Each row was made from one small tree. The marks that hang from a mark follow it in brackets, in the order of their numbers. Every link used is in the known rows. Write each row's tree.
(in the rows, 128 means zero)
Known rows
j_130{j_476}: [123 102 129 109  90 113 104  85 137 142 123 119 113 122 112 121  81  93]
j_522{j_432}: [120  89 167  68 130  97 130  99 141 113  85 136 125 120  75 125 109 102]
j_476{j_974{j_432 j_646{j_130}}}: [144 123 155  62  84 127 150 125  83  98 111  68 125 147 139 157 112 150]
j_974{j_646{j_130{j_476}}}: [160 110 118 114  95 126 131 104  94  95 124 110 126 119 130 160  72 117]
j_646{j_130 j_522{j_476}}: [130 155 126 114 114 129 168  84 153 113  93 105 134 143  91 144  88 108]
j_130{j_476{j_974} j_646{j_522}}: [ 81 127 148 107 112 134  86 135 174 160  97  74 121 145 125 112 102 155]
j_130{j_432 j_646}: [114 113 157  71 110 130 105 117 187 127 136 175 114 159 111  95  92 142]
j_974{j_646{j_130}}: [151 132 136  95 102 121 153 119 110  75 125 106 134 135 114 161  89 127]
j_432{j_130{j_476 j_646}}: [116 134 115 110 121 128  83 122 155 111 107 137 124 130 137  86  82 114]
j_476{j_974{j_646{j_522}}}: [ 82 172 169  85 107 121 128 137 141 111 111  35 133 179 107 173 118 158]
j_522{j_432 j_476 j_646{j_130}}: [155  99 140  77 139  86 159  68 129  96  55 145 143 109  40  97 101 108]
j_646{j_130{j_476} j_522}: [127  99 131 119 102 146 142  87 126 134 105 108 128 113 132 159  82 109]
j_646{j_130{j_432 j_476{j_974}} j_522}: [119  75 144 100  89 126 132  86 123 157 140  92 120 137 162 158 116 131]
j_130{j_432 j_476 j_646}: [124  88 139  87 103 132  82 107 173 148 133 180 104 138 126  96  74 132]
j_476{j_974}: [ 99 119 148  89  89  86 119 114 149 132 134  62 123 155 108 114 129 118]
j_130{j_432}: [121 103 157  71  94 112 126  86 158 130 148 154 111 158 111 125 101 110]
j_432{j_130{j_476{j_974} j_646{j_522}}}: [ 75 151 134 111 126 135  87 137 161 131  96  71 131 151 153 109 112 146]
j_476{j_974{j_432{j_130} j_646}}: [111 173 153  56  98 121 127 130  94  86 105  62 125 171 148 143 120 140]
j_522{j_432{j_130} j_476{j_974} j_646}: [107 146 140  68 148  58 125  82 133  95  59  85 143 144  60  79 140 113]

Write each row's tree
[115  90 148  75  71 117 105  92 109 162 109  81 106 130 140 117 105 115]
j_130{j_476{j_974{j_432}}}
[ 93 214 129 107 145 140 123 118 196  99  74 121 134 170  97 103  88 133]
j_432{j_130{j_646{j_522{j_476}}}}
[157 125 152  65  91 149 161 113  89  88 103 122 125 134 128 162  80 134]
j_974{j_432 j_646{j_130}}
[113 123 152  71 165 112 109 135 161  86  72 153 135 128 103  89 108 126]
j_522{j_432{j_130{j_646}}}
[153 131 136  78 134  69 150 110 107  82  82  74 133 136  81 147 120 127]
j_522{j_432 j_476{j_974{j_646{j_130}}}}
[142 124 152  82  96 182 153 101  83 113  80 113 124 123 146 194  65 144]
j_974{j_432 j_646{j_130{j_476} j_522}}
[139 188 130 106 118 137 170 102 135  84  90  92 136 157  88 174  78 134]
j_974{j_646{j_130 j_522{j_476}}}
[110 151 154  98 105 126 156 134 117  95 114  38 140 158 129 180 118 159]
j_476{j_974{j_646{j_130 j_522}}}
[101 207 148  74 133 170 131 115 171 111  51 134 127 166 110 102  81 140]
j_974{j_432{j_130{j_646{j_522{j_476}}}}}
[156  57 124  98  85 122 131  70 117 134 151 161 114 119 149 134  84 100]
j_646{j_130{j_432 j_476}}
[141 108 147  75  90 103 144 119 110  99 158  90 125 162 140 161 121 149]
j_476{j_974{j_646{j_130{j_432}}}}
[167 103 136  81  86 153 139  98  72 105 101 124 119 115 147 163  64 124]
j_974{j_432 j_646{j_130{j_476}}}
[137  75 115 115  81  93 122  97 109 138 136  68 124 115 147 123 113 105]
j_646{j_130{j_476{j_974}}}
[124 160 133  80 169  96 111 113 172  83  57 153 132 137  74  76  99 113]
j_522{j_432{j_130{j_646}} j_476}
[122 107 143  78  84 100  97 103 115 132 155  94 109 161 137 154 107 138]
j_130{j_432 j_476{j_974{j_646}}}
[124 129 132  79 110 158  92 114 133 122  86 152 117 126 154  89  75 122]
j_974{j_432{j_130{j_476 j_646}}}
[150 133 117 103 106  98 156  68 139 101  95 124 138 133  58  93  89 108]
j_522{j_476 j_646{j_130}}
[ 87  93 168  81 144 120  89 132 163 152  61  94 124 124 106 117 114 155]
j_130{j_476{j_974} j_646{j_522{j_432}}}
